Known rows, with every step that occurs
lalu > dazi > vurov > lufi > soli > somen > tebom: [-15,  44, -24,   3,  -7,  49,  48,   2, -76, -22,  12,  11,  23,  -7,  -5,
 -34, -17, -21, -11,  46,  -9,   2,  47,  -7,  52]
lalu > dazi > vurov > soli > somen > tebom: [ -2,  56, -36,   4,   0,  64,  21,  16, -98,  -1,  20,  21,  21,   5, -13,
 -32,   4, -32, -18,  22,   2,  18,  14, -40,  36]
vurov > soli > somen > tebom: [-20,  53, -24,   7,  -1,  57,   6,  -3, -41, -10,  18, -34,  15,   6,  -5,
  -7,  -6, -13, -11,   9,  36,  -4,  25, -20, -27]
soli > lufi: [ -8,  11,  -4, -10,  -2,   4, -14, -19,  15,   0, -17,  28,  25,   2,  -3,
  -4,  -1,  -8,  14,  -2,  -2,  -9, -11, -40,   0]
lufi > soli > vurov > dazi: [-22,  30, -11,  24, -18,   5,  12, -18, -14,  -2,  -1, -26,  34, -10,  -5,
  -1, -23,  61,  -7,  21,  25, -12,  31,   8, -48]
dazi > vurov > soli > lufi: [ 20,  61, -22,  19,   2,  20,   6, -12, -18,   4,   8,  48,  31,  20, -10,
 -43, -12,  13,   7,   0,   8,  12, -38, -66, -17]
vurov > lufi > dazi: [-18,  27,   6, -14, -10,  20,  33, -13,  -2, -22, -19, -47,  -8,  -6,  -3,
 -10, -15,  40,   1,  30,  17, -23,  28, -14,   4]
soli > lufi > dazi: [-26,  33,  -6, -17,  -6,  23,   1, -23,   7,  -9, -25,   3,  11,   2, -12,
   9, -25,  20,   5,  21,  16, -32,  -2, -74,  -1]
lufi > dazi: [-20,  21,   0, -10,  -4,  18,  16,  -5, -10, -10,  -9, -23, -12,   0,  -9,
  14, -24,  33,  -9,  23,  18, -24,   8, -34,  -2]
lufi > lalu: [ -5,  19,  -1,   8,   1,  21,   4,  15,   9, -11,  12, -14, -14,   0,   0,
  19, -24,  24, -11,  -3,  -3,  17, -14, -19,   4]
soli > lalu > vurov: [ 15, -15,  -8,  11, -15,  15,  -3,  24, -21,   3,  -3,  25,  27,  -5,   1,
 -12,   9,  -1,   1,  21,  20,  37, -20,  -8,  57]
soli > dazi > vurov > lufi: [ -3,  32, -11,  -8, -10,   7,  13,  -6, -34,  -4, -13,  32,  30,   1,  -1,
 -28,  11, -29,  17,  23, -38,   7,   5, -23,  53]
soli > vurov: [-22,  13,  -4,   9, -13,   9, -21, -16,   8,   5,  -3,   9,  26, -18,   1,
   4, -10,  -4,  15,  11,   9,   1,   6, -13,  -8]
tebom > somen: [ 22, -22,   4,  40,  -1,   5,  -5,  -1,  12,   4,  11,  -9,  11,   0,  -7,
  10, -23,  -1,  -5, -22,  -8,  10,  16,  16,   4]
soli > vurov > lufi > lalu > dazi: [-16,  19,  -3,  -4, -22,  33,   8,  -1, -16, -11, -15,   1,  16, -32,  -2,
 -10,   3,  19,   4,  11, -18,  39,  16, -17,  47]
dazi > vurov > lufi > soli > lalu: [ 23,  42, -18,  15, -10,  15,  52,   0, -13, -13,  24,  -3,  31,   5,   1,
 -36, -25,  11,   8,  38,  23,  45,   9,   8,  36]
vurov > dazi: [ -2,   2,  -1,  11,  -4,  -1,  15,  10, -26,   0, -11, -34,  11,   9,  -6,
  -4,  13,  42,  -6,   9,  -2, -11,  17,  23, -19]
lufi > vurov > soli: [-11,  61,  -1,   8, -10,  21,  14,  -4,   0,   5,  15,   9, -11,   2,  -4,
 -26,   9,  23,  -4,   6,   4,  10, -20, -16, -51]
dazi > vurov > soli > somen > tebom: [ -8,  72, -31,  25,   3,  61,  15,   9, -65,  -7,  34,  -6,  22,  15,  -6,
 -20, -26, -18,  -6,  25,  21,  -1,   6, -35, -15]
somen > tebom: [-24,  16,  -2,  21,   1,  22,   2,   8, -40,  -5,   0, -26, -13,  -6,   2,
   3,   0, -15,   3,   9,  12, -26,   9, -10,  13]
dazi > vurov: [  9,  19,  -7,  17,   5,   2,   8,  11, -21,   3,  16,  29,   6,  10,  -2,
 -13, -19,  -1,   4,  16, -16,   3, -20, -17,  13]
lufi > dazi > vurov > soli > somen: [ -2,  79, -29,  -6,   0,  57,  29,   0, -32, -10,  27,  -4,  20,  23, -16,
 -10, -48,  28, -19,  40,  26,   0,   4, -58, -29]
soli > vurov > lufi > dazi: [-38,  39,   3,  -2, -22,  26,  14, -30,  -1, -16, -21, -37,  19, -23,  -3,
  -6, -24,  37,  16,  40,  24, -18,  30, -29,  -5]

Rows
[  2,  41, -20, -18,  -8,  15,  -4,  -7, -28,   4,  -7,  15,  21,   5,  -8,
 -16,  28, -15, -10, -15,   3,  22,   1, -37,   1]  vurov > soli > dazi
[  6,   1,   2,  28,  -7,  25,  -4,  29, -12, -15,   2,  20, -10,  -5,   2,
   4, -28,  43, -17,   5,  -6,  12, -35, -32,  23]  lufi > lalu > vurov
[-23,  66, -13, -11, -11,  43,  11,  -9,  11,   0,  24,  10,  15,   7,  -4,
 -11,  -4,   1,  -6,  21,   2,  11,   1, -14, -59]  lufi > vurov > soli > somen
[ 24,  51, -16,  22,   5,  16,  21,   7, -31,   2,  27,  19,   6,  17,  -7,
 -39, -12,  22,  -6,   3,  11,  23, -27, -26, -19]  dazi > vurov > soli
[  2,  46, -18, -15, -20,  37,  23,  14, -36,  17,   7,  28,  12,  -8, -11,
 -29,  46,  -8,  -8,  15,   4,  67,  -8, -15,  30]  lufi > vurov > soli > lalu > dazi
[ 29,  53, -24,  12,   1,  41,  28,  32, -61,  -1,  23,  32,  -7,   7, -14,
 -29,  -7,  35, -29,  -5, -14,  57, -31, -49,  33]  lufi > lalu > dazi > vurov > soli
[ -7,  10,   9,   4, -17,  24,  27,  -1, -18, -26, -29,  -9,  -4,  -9,  -3,
 -27, -14,  58,  -4,  38,  15, -25,   3, -24,  24]  lalu > vurov > lufi > dazi
[ 18,  25, -11,  16, -11,  22, -10,  -8, -13,  -3, -17,  50,  29,   6,  -6,
 -47,   5,  32,  -4,  -9,  24,   5, -40, -61,  -9]  lalu > vurov > soli > lufi
[  8,  42, -19,   8, -15,  39,  -6,  22, -39,  -9,  -6,  36,  13,   1,  -6,
 -15,   1,  30, -26,  -9,  -2,  35, -34, -68,  23]  lufi > lalu > vurov > soli > dazi
[ -5,  13,  -3,  17,  -9,  29, -16,  10,   7, -14, -14,  46,  15,  -2,  -2,
  -2, -28,  33,  -3,   3,  -9,   2, -46, -70,  24]  soli > lufi > lalu > vurov
[ 11,  28, -23, -19,  -7,  29,  48,  -6, -36, -17,  13,  38,  36,  -2,  -7,
 -38, -16,  -7, -14,  39, -20,  27,  36,   3,  40]  lalu > dazi > vurov > lufi > soli > somen
[  8,  73, -17,  16,   1,  35,  35,   2, -42,  -8,  21,  -5,  -8,  15, -15,
 -21, -35,  54, -16,  23,  28,  -2, -19, -60, -22]  lufi > dazi > vurov > soli
[ -9,  40,  -7,   7,   1,  22,  23,   7, -33,  -7,   9,   4,  -6,   8, -10,
   1, -42,  29,  -5,  37,   2, -19, -11, -48,   8]  lufi > dazi > vurov
[-25,  14,  -4,  19, -18,   7,  -7,  -8, -20,   7, -14, -23,  35, -10,  -5,
   1,   2,  37,   8,  19,   8, -12,  23,   8, -27]  soli > vurov > dazi
[ -9,  23, -17, -17,  -9,   1,   6, -14, -14,  -5,  -5,  23,  19,  -2,  -3,
   3,  -3, -18, -12,   2,  -3,   3,  16, -29,  15]  lufi > soli > dazi
[-21,  17,   3,   6, -20,   7,   1, -26,  11,  -5, -13, -14,  31, -25,   5,
 -20,  -2,   4,  25,  18,  10,   4,  22,   5,  -2]  soli > vurov > lufi
[-29,  42, -14,   5,  -7,  43,  34, -18, -19, -32,  10, -48,  17,  -8,   5,
 -10, -26,  -5,  -4,  34,  27, -21,  58,  11,  -8]  vurov > lufi > soli > somen > tebom
[  0,  11,  -1,   1, -24,  32,  32,  11, -20, -18, -21, -19,  20,  -9,  -4,
 -22,  -5,  40,   2,  51,  35,  14,   6, -23,  57]  soli > lalu > vurov > lufi > dazi
[-24,  68, -12, -18, -18,  24,   1, -10, -17,   9,  -3,  31,  10,   0,  -6,
 -14,  29, -11,  -1,   5, -17,  11, -14, -42, -20]  lufi > vurov > soli > dazi
[-29,  94, -31,  17,   0,  79,  31,   3, -74, -17,  29, -32,   6,  13, -14,
  -7, -50,  13, -16,  49,  39, -25,  14, -70, -20]  lufi > dazi > vurov > soli > somen > tebom
[ 16,  19, -17,   4,  -9,  39,  -1,   4, -21,  -8,   8,  27,  29,   8,  -6,
 -29,  -7,  17, -21,   8,  23,  18,  -9, -20, -18]  lalu > vurov > soli > somen
[ 32,  54, -28,  20,  -3,  28,  24,  17, -34,   9,  34,   9,  28,  17,  -8,
 -33,  -3,   3,   1,  13,  31,  62, -24, -23,  15]  dazi > vurov > soli > lalu
[ 10, -14,  -9,  23, -20,  15,  10,  34, -46,   4, -15,  -5,  38,   5,  -5,
 -17,  20,  41,  -6,  28,  19,  24,  -2,  15,  35]  soli > lalu > vurov > dazi
[ 12,  21, -16,   1, -16,  20, -10,   6, -48,   2, -16,  51,  26,   2,  -6,
 -34,  26,   5, -14,  -7,   5,  18, -21, -48,  21]  lalu > vurov > soli > dazi
[-21,  23, -10,  22, -16,  46,  26,  -4, -37, -36,  -1, -13,  21, -12,   5,
 -29, -26,  12, -11,  41,  24, -25,  35,  -3,  12]  lalu > vurov > lufi > soli > somen > tebom
[ -2,  26,   5,   4,  -6,  21,  22,   7,  13, -23,   3, -37,  -8,  -5,   5,
  -3, -14,  36,   0,   2,  -5,  18,   3,   1,   7]  vurov > lufi > lalu
[  9,  21,   1,   4,  -6,  -2,  37, -18,  13, -22,   1, -23,   1,  -6,   4,
 -27, -13,  32,  -4,  10,  18,   1,  26,  18, -10]  vurov > lufi > soli
[ 21,  35, -21,   2,  -6,  24,  14,   7, -14,   7,  17, -19,  23,   9,  -5,
 -19,  16,   4,  -5,  -2,  47,  58,  -4, -11,   1]  vurov > soli > lalu
[-18,  51, -13,   3,  -2,  28,  11, -14, -15,  -7,  -7,  31,  18,  11, -14,
  -4, -42,  21,  10,  38,   1, -28, -22, -90,  11]  soli > lufi > dazi > vurov
[ 21,   3, -22,  -6,  -6,  19,  18,  31, -60,  15,  10,  48,  28,   0, -11,
 -20,  19, -35,   0,  25, -15,  61,  -8, -16,  96]  soli > lalu > dazi > vurov
[ 10,  21, -14,   5,   2,  28,  18,  37, -49,  -1,  14,  43,  -7,   1,  -9,
  -6, -17,  11, -16,   9, -39,  41, -26, -37,  64]  lufi > lalu > dazi > vurov
